Each row comes from the steps of one path. Every step used is in the known rows, and no mark comes twice. Write the path behind each row, first mark first.
Known rows
pibiv > ketu > godob:  0.624  0.063 -0.352  0.259 -0.820  0.987  1.253  1.661 -0.660 -0.322 -0.626  0.674  1.427 -0.002 -0.990 -1.613  1.021  0.860  0.545 -0.856  1.597 -0.083  0.117 -0.256 -1.604
feme > godob > nebu > pibiv > ketu: -0.047 -1.348 -0.240  0.365 -0.648  2.240  2.381  1.367 -1.263 -0.599 -0.968  1.417  1.041  1.048 -0.986 -1.724 -0.127  0.507  1.716 -1.021  0.038 -0.530  0.889  1.123 -0.349
pibiv > ketu > godob > dolar > virob:  0.770  0.667 -0.404  0.135 -2.417  1.733  0.928  2.575 -1.256 -0.524 -1.685 -0.200  0.851  0.221 -1.671 -2.325  0.555 -0.005  0.089 -0.737  1.777 -6.904  0.063 -0.070  0.266
nebu > pibiv: -0.158 -0.721 -0.173  0.334 -0.162  1.202 -0.346  1.165 -0.035 -0.429 -0.764  0.393  0.764 -1.792 -0.483 -0.461  0.338  0.202  1.550 -1.393  0.257  0.361  0.659  0.960 -0.745
ketu > godob:  0.609  0.176 -0.329  0.248 -0.447  1.013 -0.455  1.501  0.049 -0.364 -0.589  0.752  1.192 -1.687 -1.112 -0.298  1.050  0.860  0.621 -1.078  1.686  0.533 -0.102 -0.153 -0.734
pibiv > ketu: -0.308 -0.407 -0.438  0.072 -0.792  1.071  2.120  0.295 -0.988 -0.308 -0.736  0.301 -0.236  1.153 -0.712 -1.982  0.404  0.698  0.544 -0.495  0.314 -0.181  0.381  0.128 -1.603
pibiv > nebu: -0.030 -0.165 -0.669 -0.042 -0.435  1.616  2.652 -0.209 -0.344 -0.661 -0.790  0.213  0.360  1.609 -1.087 -0.605  1.308  1.113  0.661 -0.291  0.245 -0.813 -0.525  0.225 -1.468
virob > dolar > godob > nebu > pibiv > ketu: -0.246 -0.607 -0.323  0.345  0.884  2.392  2.226  3.635 -1.471 -0.687 -1.971 -0.210  1.044  0.941 -0.742 -1.863  0.827  0.170  1.358 -1.033  0.262 -2.258  0.866  0.865 -1.281
nebu > godob > ketu > ninen > luro:  0.273 -0.547 -0.799  0.361 -0.717  1.361  1.076  1.945 -0.386  0.042 -0.678  1.516  0.002  2.165 -0.561 -2.683  2.583  0.155 -0.080 -1.178  1.426  1.002  1.481  0.351 -0.258
nesof > ketu > pibiv > nebu:  0.710 -0.454 -0.450  0.241 -0.853  1.387  3.714 -0.370  0.216 -0.620 -0.702  1.835  0.929  2.344 -1.011 -1.376  1.654  1.085  1.343 -0.700  0.449 -1.279  0.063  0.234 -0.590
virob > dolar > godob > ketu: -0.356  0.223 -0.478  0.074  1.817  1.412  0.718  3.212 -0.893 -0.454 -2.225 -0.497 -0.664  0.582  0.259 -3.664  0.609  0.128  0.528 -0.804  0.637 -1.689  0.374  0.381 -0.371
godob > dolar: -0.190 -1.329 -0.357 -0.117 -0.642  1.215 -0.072  1.920 -0.730 -0.502 -0.606 -0.013 -1.118 -0.208 -2.028 -1.619  0.360  0.965  0.174 -0.799  0.943 -2.359  0.298  0.205  1.217
nebu > pibiv > ketu: -0.152 -0.818 -0.254  0.285 -0.631  1.084  1.871  1.070 -0.928 -0.385 -0.826  0.298  0.812  0.458 -0.434 -2.085  0.329  0.361  1.306 -0.944  0.175 -0.365  0.836  0.690 -1.718
virob > dolar > godob > nebu > pibiv > ketu > ninen:  0.355 -0.389 -0.286  0.439  0.763  2.137  2.153  3.732 -1.195 -0.665 -1.936  0.883  0.213  0.837 -1.006 -1.668  2.755  0.219  0.204 -1.008  0.809 -1.738  0.558  0.701 -1.260
feme > godob > dolar > fibaz: -0.125 -2.992 -0.738  0.090 -1.668  3.046  0.581  2.128 -0.854 -0.540 -1.743  1.618 -1.009  0.971 -2.630 -1.541 -0.381 -0.199  0.724 -0.727  0.949 -1.693  0.225  0.821  1.289
dolar > fibaz: -0.288 -2.269 -0.818  0.162 -1.337  2.993 -0.021  0.210 -0.413 -0.461 -1.606  0.463 -0.491 -0.527 -1.734 -0.560  0.477 -0.410  0.499 -0.688  1.082  0.701  0.034  0.318 -0.558
ninen > luro: -0.249  0.121 -1.090  0.141 -0.542  1.423  0.677  0.549 -0.094  0.109 -0.573  0.442 -0.116  0.504 -0.832 -0.801  1.299  0.798  0.695 -1.117  0.729  0.956  1.323  0.332 -0.722
luro > ninen: -2.466 -0.691 -0.083 -0.063 -1.971  1.232 -0.164 -0.770  0.296 -0.400 -0.674  0.196 -0.062 -0.756 -0.912 -0.368  1.046  0.874  1.628 -0.749  0.757  1.104 -0.079  0.156 -0.331
dolar > godob > nebu > pibiv > ketu: -0.034 -0.361 -0.322  0.315  0.450  2.346  2.026  1.959 -1.485 -0.652 -1.265 -0.165  1.226  0.787 -0.872 -1.657  0.560 -0.033  1.219 -1.000  0.596 -0.623  0.838  0.709 -0.805
pibiv > nebu > godob > dolar: -0.146 -1.296 -0.214 -0.007 -0.656  1.567  1.571  3.969 -0.863 -0.694 -0.755  0.384  0.488  3.378 -2.092 -1.674  0.718  0.228  0.377 -0.559  0.849 -3.369  0.135  0.372  0.736
ketu > pibiv > nebu > godob > dolar > fibaz:  0.324 -3.158 -0.532  0.209 -1.693  3.298  1.444  3.511 -0.958 -0.650 -1.706  1.482  0.719  3.104 -2.492 -1.582  0.737 -0.781  0.707 -0.806  1.483 -2.679 -0.080  0.351  0.354
godob > nebu > pibiv > ketu > ninen:  0.561 -1.276 -0.193  0.408 -0.737  1.919  1.786  1.046 -1.015 -0.613 -0.821  1.477  0.276  0.040 -1.271 -1.470  2.421  0.519  0.124 -1.001  1.016 -0.003  0.540  0.549 -0.772
virob > dolar: -0.764 -0.642 -0.511  0.158  0.444  1.246  0.267  3.562 -0.094 -0.351 -1.959  0.252 -0.861 -0.759 -0.684 -0.893  1.004  1.153  0.783 -0.807 -0.179 -2.527  0.120  0.465 -1.346
virob > dolar > godob > nebu > pibiv > ketu > nesof:  0.588  0.159 -0.272  0.542  0.700  2.090  1.440  3.731 -1.206 -0.386 -1.949 -2.018  2.523  0.897 -0.427 -1.691  2.730  0.211  1.156 -1.937 -0.384 -1.500  0.710  0.650 -1.253
fibaz > dolar: -0.079 -0.774 -0.261 -0.890 -0.441  1.978 -0.237 -0.860 -0.121 -0.233 -0.795  0.150 -0.202 -0.419 -1.004 -0.839  0.451  2.081  0.035 -0.526  0.262 -0.396  0.546  1.004 -0.807

Write each row's path
 0.123 -0.459 -0.190 -0.150  1.173  3.146 -0.251  1.633 -0.731 -0.735 -1.429 -0.322  1.464 -0.966 -1.108 -0.230  0.665  0.440  1.174 -1.321  0.691 -0.413  0.936  1.373  0.315
fibaz > dolar > godob > nebu > pibiv
 0.780 -0.364 -0.252  0.430 -0.637  1.015  1.116  2.276 -0.630 -0.342 -0.716  0.641  2.214 -0.534 -0.721 -1.572  0.952  0.527  1.128 -1.177  1.455 -0.232  0.450  0.215 -1.666
nebu > pibiv > ketu > godob
-0.591 -2.457 -0.842  0.225 -0.712  3.077  0.250  2.931 -0.398 -0.449 -2.647  0.465 -0.779 -0.365 -1.512 -0.904  0.924 -0.080  0.632 -0.699  0.605 -1.794  0.015  0.488 -1.294
virob > dolar > fibaz
 0.941 -0.264 -0.400 -0.386  0.433  2.119  3.234  0.133 -0.741 -0.568 -1.344  1.031  1.281  2.861 -0.236 -2.682  1.291  1.275  0.907 -0.691  0.613 -1.752 -0.322  0.585 -1.289
fibaz > dolar > godob > ketu > pibiv > nebu
 0.639 -1.175 -0.123  0.144 -0.940  1.064  0.393  2.556 -0.173 -0.493 -0.412  0.518  0.142 -0.270 -2.496 -2.283  1.101  1.088  0.167 -0.921  2.056 -2.630  0.830 -0.074  2.040
nesof > ketu > godob > dolar
-0.247 -0.449 -0.308  0.403  1.648  2.772  0.030  3.901 -0.708 -0.819 -2.019 -0.190  1.142 -1.215 -0.957 -0.253  0.888 -0.024  1.571 -1.470  0.467 -1.603  0.699  1.141  0.007
virob > dolar > godob > nebu > pibiv
 0.620 -0.423 -0.493  0.108 -0.569  1.538  2.918  0.240 -0.226 -0.588 -0.820  1.659  1.024  1.717 -0.805 -0.593  1.385  1.053  1.302 -0.807  0.341 -1.070 -0.690  0.179 -1.564
ketu > pibiv > nebu
 0.303 -1.501 -0.043  0.202 -0.934  1.419  2.363  3.761 -0.435 -0.682 -0.715  1.392  0.731  4.001 -2.088 -2.269  0.989  0.268  0.823 -0.743  0.966 -3.675  0.658  0.358  1.419
nesof > ketu > pibiv > nebu > godob > dolar
-0.047 -1.648 -0.270  0.329 -0.149  2.562 -0.367  1.168 -0.503 -0.749 -0.819  0.487  1.146 -2.091 -1.324 -0.012  0.552  0.433  1.486 -1.510  0.682  0.109  0.666  0.967  0.553
godob > nebu > pibiv
 0.521 -0.998 -0.370  0.229 -0.397  2.828 -0.500  1.229 -0.555 -0.738 -0.575  0.739  1.225 -1.925 -2.097  0.213  1.242  1.109  0.558 -1.103  1.978  0.274 -0.012 -0.097  0.868
ketu > godob > nebu
 0.606 -0.159 -0.516  0.146  0.868  1.744  3.495  2.511 -0.739 -0.612 -1.946  1.169  0.939  2.678 -0.043 -2.735  1.538  0.811  1.267 -0.830  0.399 -2.778 -0.547  0.302 -1.565
virob > dolar > godob > ketu > pibiv > nebu
-0.151 -3.152 -0.737  0.017 -1.593  3.050 -0.034  1.649 -0.906 -0.529 -1.547  0.297 -0.937  0.032 -2.679 -1.506  0.432 -0.173  0.085 -0.673  1.492 -1.704  0.135  0.301  0.835
godob > dolar > fibaz
-0.005  0.616 -0.249  0.138 -2.132  1.848 -0.112  3.356 -0.899 -0.602 -1.733 -0.131  0.334  1.271 -1.473 -1.586 -0.019 -0.871  0.262 -0.710  1.065 -6.608  0.309  0.373  0.966
nebu > godob > dolar > virob
 0.472 -2.849 -0.728  0.132 -1.614  3.011 -0.260  2.515 -0.817 -0.496 -1.545  0.542  0.152 -0.471 -2.884 -1.421  0.800 -0.130  0.102 -0.842  2.295 -1.766 -0.005  0.042  0.701
ketu > godob > dolar > fibaz
 0.244 -0.069 -0.183  0.306 -0.503  1.493  2.140  2.930 -0.178 -0.586 -0.885  1.847  1.880  3.836 -0.642 -0.548  0.867 -0.243  1.426 -0.846  0.370 -0.856 -0.152  0.394 -1.298
ketu > pibiv > nebu > godob
 0.776 -0.993 -0.451  0.087 -0.617  1.577  3.149 -0.100 -0.585 -0.568 -0.828  1.664  0.994  1.968 -0.345 -2.510  1.251  1.096  1.202 -0.797  0.576 -1.148 -0.570  0.180 -1.062
godob > ketu > pibiv > nebu
-0.031 -0.213 -0.279  0.339  1.243  2.727 -0.193  2.144 -0.707 -0.812 -1.334 -0.139  1.322 -1.271 -1.044 -0.028  0.636 -0.287  1.481 -1.471  0.776  0.035  0.671  0.978  0.465
dolar > godob > nebu > pibiv
 0.093  0.558 -0.399  0.003 -2.201  1.853 -0.035  1.616 -0.908 -0.551 -1.644 -0.440 -0.427 -0.335 -1.561 -1.567  0.209 -0.104  0.108 -0.711  1.064 -6.501  0.110  0.254  0.959
godob > dolar > virob
 0.576 -1.325 -0.191  0.485 -0.204  2.512 -0.645  2.046 -0.413 -0.704 -0.748  0.754  2.209 -2.610 -1.446  0.061  0.925  0.506  1.475 -1.645  1.450  0.147  0.504  0.708  0.379
ketu > godob > nebu > pibiv
 0.526 -3.005 -0.602  0.146 -1.867  2.976  0.847  2.758 -1.280 -0.513 -1.534  0.463  0.232  0.572 -2.762 -2.294  0.735 -0.113  0.098 -0.722  2.236 -2.126  0.166 -0.051  0.187
pibiv > ketu > godob > dolar > fibaz
 0.596 -1.149 -0.252  0.315 -0.645  2.677  0.332  0.646 -0.126 -0.801 -0.502  0.979  1.113 -1.325 -2.348 -0.557  1.458  1.114  0.552 -0.986  2.032  0.097  0.731 -0.017  1.802
nesof > ketu > godob > nebu
-0.150  0.538 -0.390  0.016  1.300  1.353  0.491  1.014 -0.889 -0.483 -1.433 -0.452 -0.447  0.455  0.112 -3.360  0.327 -0.200  0.460 -0.808  1.007  0.284  0.416  0.206  0.107
dolar > godob > ketu
 0.594  0.510 -0.234  0.201 -2.295  2.070  1.501  3.444 -0.951 -0.691 -1.809  0.705  1.198  2.685 -1.382 -1.646  0.479 -0.723  0.714 -0.825  1.009 -7.413 -0.152  0.342  0.459
ketu > pibiv > nebu > godob > dolar > virob
 0.611 -0.027 -0.878 -0.070  0.244  2.744  2.330  1.577 -1.039 -0.105 -1.239  0.746  0.879  2.241 -1.145 -1.769  2.981  0.890  0.034 -1.170  1.255 -0.228  1.843  0.993 -0.915
fibaz > dolar > godob > nebu > pibiv > ketu > ninen > luro
